Each row was made from one small tree. Brackets hold a mark, then the marks that hang from it, in alphabetical order. Every link used is in the known rows. Write each row's tree.
Known rows:
(gofepun (sonek (berar zesiz)) (vanim gazi)): [ -5.3 -11.8  -0.3  20.2  27.9   1.5 -14.9  10.3  22.3  24.6 -18.8 -24.9
  -4.6   1.6  -9.3   8.2   3.3 -11.4]
(gofepun (sonek (berar (gufog gazi))) (vanim viru)): [  1.1  -2.4  -9.6   1.4  10.5 -10.0 -19.0  19.8  29.0  10.2 -14.1 -22.7
   4.0  17.5  -7.2  20.2 -14.1 -13.0]
(sonek (berar gufog)): [  1.0  22.4  14.4   4.1 -18.0  -9.4  37.4  -1.6  -8.4  -3.3  17.0  11.7
  17.1   5.9   0.7  -0.5  18.7  13.9]
(sonek berar (gofepun (vanim gazi viru))): [ 29.8 -21.9  -4.7   6.0  -5.6  18.4  21.8 -11.0   9.1   5.1  -1.4  -7.7
 -19.3  -1.3 -15.4   2.5  -3.7 -22.9]
(vanim (gazi gufog) viru): [-21.9  10.8  15.7 -10.0 -27.7  -5.6  45.3 -17.7 -13.4 -42.7 -47.7  26.4
  19.2  -6.9  21.0  33.9  -7.4 -17.5]
(gofepun (sonek berar) (vanim viru)): [ 18.6 -13.7 -10.6 -10.4   6.8  -4.4 -16.7  21.6  26.8  14.8 -21.3 -26.7
  17.2   2.5   2.5  24.7 -21.6 -18.9]
(sonek (gofepun (vanim gazi viru))): [ 20.2 -16.3  -4.2   6.4   1.9  12.9   7.5 -20.1  -6.4   0.4  11.9  12.0
  -3.8 -11.7  -2.4 -10.1 -11.2  -9.2]
(gazi gufog vanim): [  9.9 -20.7  17.4 -51.8 -22.3   8.0 -11.1   4.8 -10.9 -44.8 -31.6  26.8
  19.5 -38.6  45.5 -11.3  -1.2  -7.1]
(gufog gazi): [-10.1  10.7  -8.9   0.4 -29.7   3.6  14.4 -25.2 -33.9  -0.5  22.0  29.9
  -4.5 -13.3  19.9 -16.9  -9.9  35.3]
(gazi gufog (vanim viru)): [  5.7 -12.8  13.9 -60.5 -27.8   3.5  -4.3   8.8  -8.2 -55.5 -50.7  24.9
  26.1 -31.6  43.7  11.0 -11.9 -20.4]
(gufog (gazi vanim)): [ -3.7  -0.5  -9.6 -16.0 -23.4  12.1  -2.0 -15.1 -25.6  -8.3   4.9  28.3
  -8.7 -20.8  25.4 -19.7 -11.5  21.2]
(gofepun (sonek (berar gufog zesiz)) (vanim viru)): [ -6.1   7.4  -2.3   4.2  24.5 -15.1 -21.6  25.0  23.4  10.1 -17.1 -26.2
  12.5  15.0 -11.6  21.1  -2.8 -10.1]
(sonek (berar (gufog gazi)) (gofepun (vanim viru))): [ 14.0  -5.7  -6.0  10.5  -4.4   7.8   8.2  -7.3   9.1  -0.8  20.3  -2.7
 -28.9  16.0 -24.3  -8.8   3.8  -7.1]
(gofepun (sonek (berar (gufog gazi) zesiz)) (vanim viru)): [-12.6   7.0  -7.2   6.8  20.8 -12.7 -24.8  21.6  21.7  10.8 -15.9 -25.8
  -0.2  17.6 -13.2  19.1  -4.6  -7.0]
(zesiz (berar (gufog (gazi (vanim viru))))): [-37.4  31.9   0.3   0.9 -10.2 -11.8  10.8 -31.1 -17.5  -0.3  -2.1  33.5
   1.7  15.0  -3.5   5.5   5.1  10.6]
(gofepun (vanim viru)): [ 15.9   3.2  -6.1 -15.5  -4.0  -7.9  -4.8  -6.9  -1.4  -0.8 -18.8  17.7
  30.8 -19.1  13.9   9.4 -23.8  -3.7]
(gofepun sonek): [  5.2  -1.7   1.4  -2.7  -3.9  -2.8   1.6   8.0 -13.1  12.4  28.1  -3.8
  28.7  -7.9  24.1  -3.8  -6.8  19.2]

Which tree is each row?
[-50.7  45.9  12.9  15.8  11.7 -14.1  -4.0  -7.0 -34.1 -15.7  19.2  28.5
  -5.1   3.2  -2.0 -25.4  28.9  40.6] => (berar (gufog (gazi vanim)) zesiz)
[ 19.9 -27.5   2.4   5.1   1.6  16.4  -0.4 -22.0  -6.0  -3.7  17.1  15.0
 -10.7 -18.7   2.8 -24.3  -2.2  -3.8] => (sonek (gofepun (vanim (gazi gufog))))
[-18.5  12.9   3.2   1.5   5.5  -6.7  -1.2  21.6  -1.2   1.4   5.1 -18.4
   2.5  14.5   0.9   8.5   9.2   8.4] => (gofepun (sonek (berar (gufog (gazi (vanim viru))) zesiz)))
[-39.1  32.8   1.9  12.9  -9.9 -13.8  15.7 -37.9 -23.6   9.2  16.4  36.3
   0.7  15.1  -6.2  -3.7  11.3  23.8] => (zesiz (berar (gufog gazi)))
[ 11.6  -9.3 -10.8 -10.1  12.6  -8.1 -26.8  15.0  15.5  12.0 -11.6 -12.7
  27.3  -5.2  11.5  15.8 -27.0  -9.4] => (gofepun sonek (vanim viru))
[ -5.0   8.4  -3.0  18.6   9.9   3.6   1.0  -4.7  -1.3   0.3  15.9  -6.7
 -36.0  16.0 -32.4 -11.1  16.3   1.9] => (sonek (berar (gufog gazi) zesiz) (gofepun (vanim viru)))
[ -7.0   8.3   5.8  16.4   1.5  11.4  12.7  -4.6 -17.8  -3.7  35.1  -1.4
 -35.6  10.5 -21.6 -26.7  29.9  14.8] => (sonek (berar (gufog (gazi vanim)) zesiz) gofepun)
[ -2.4  -5.0   4.1  -8.7  -4.1  -4.8   3.3 -13.8   7.5 -18.7 -46.6  20.8
  15.7 -15.5  12.2  18.2 -16.1 -20.0] => (gofepun (vanim (gazi gufog) viru))
[ 42.2 -27.1  -5.5  -0.1  -5.6  18.8   6.9  -8.1   3.5  14.4  22.2  -6.6
 -14.8 -10.4  -9.5 -17.2   0.9  -6.7] => (sonek berar (gofepun vanim))
[  7.9 -13.6   3.0   7.5   5.7  13.4  10.9  -6.5   1.3  -6.7 -14.9 -11.0
 -27.6  -3.1 -19.8   1.4  11.5 -18.4] => (sonek (berar zesiz) (gofepun (vanim (gazi gufog) viru)))
[ 10.3  -2.0   0.6   3.8 -15.7  13.0  23.6  -4.4  -5.8  -9.7  29.8   0.8
 -26.7  14.1 -14.1 -13.1  11.7  -0.4] => (sonek (berar (gufog (gazi (vanim viru)))) gofepun)
[ 25.3 -10.8   3.6  12.4   4.0   7.8   8.3  -4.7   9.3   7.2  33.0  -1.7
 -15.1   6.9 -20.1 -20.8  13.9  -3.5] => (sonek (berar gufog) (gofepun vanim))
[-16.5   9.3   4.5   6.3   7.8  -3.8  -4.1  19.2  -2.6   7.6  15.0 -16.9
   0.1  10.5   1.7  -2.7  15.1  14.2] => (gofepun (sonek (berar (gufog (gazi vanim)) zesiz)))
[  5.2  -3.9  -8.5  -4.3  18.0  -7.4 -21.7  23.8  19.9  15.3 -24.6 -29.1
  12.6   2.4  -3.0  22.9 -12.4 -12.6] => (gofepun (sonek (berar zesiz)) (vanim viru))
[-19.6  14.9   4.8  14.5   4.6  -7.8   4.2  14.5  -6.9  10.9  23.4 -16.4
   0.9  14.1  -1.1  -1.5  15.5  21.1] => (gofepun (sonek (berar (gufog gazi) zesiz)))
[ -9.2  -0.4  -3.8  16.0  26.3  -8.2 -30.8  17.1  18.7  21.6   3.6 -22.2
  -6.6  10.5 -11.5  -3.8   5.1   6.0] => (gofepun (sonek (berar (gufog gazi) zesiz)) vanim)
[ 21.8 -21.1  -7.0  -1.8  11.9   0.5 -23.2  17.2  23.7  26.1  -1.8 -24.2
  11.1  -4.6   3.9   2.5 -10.5  -6.1] => (gofepun (sonek berar) vanim)
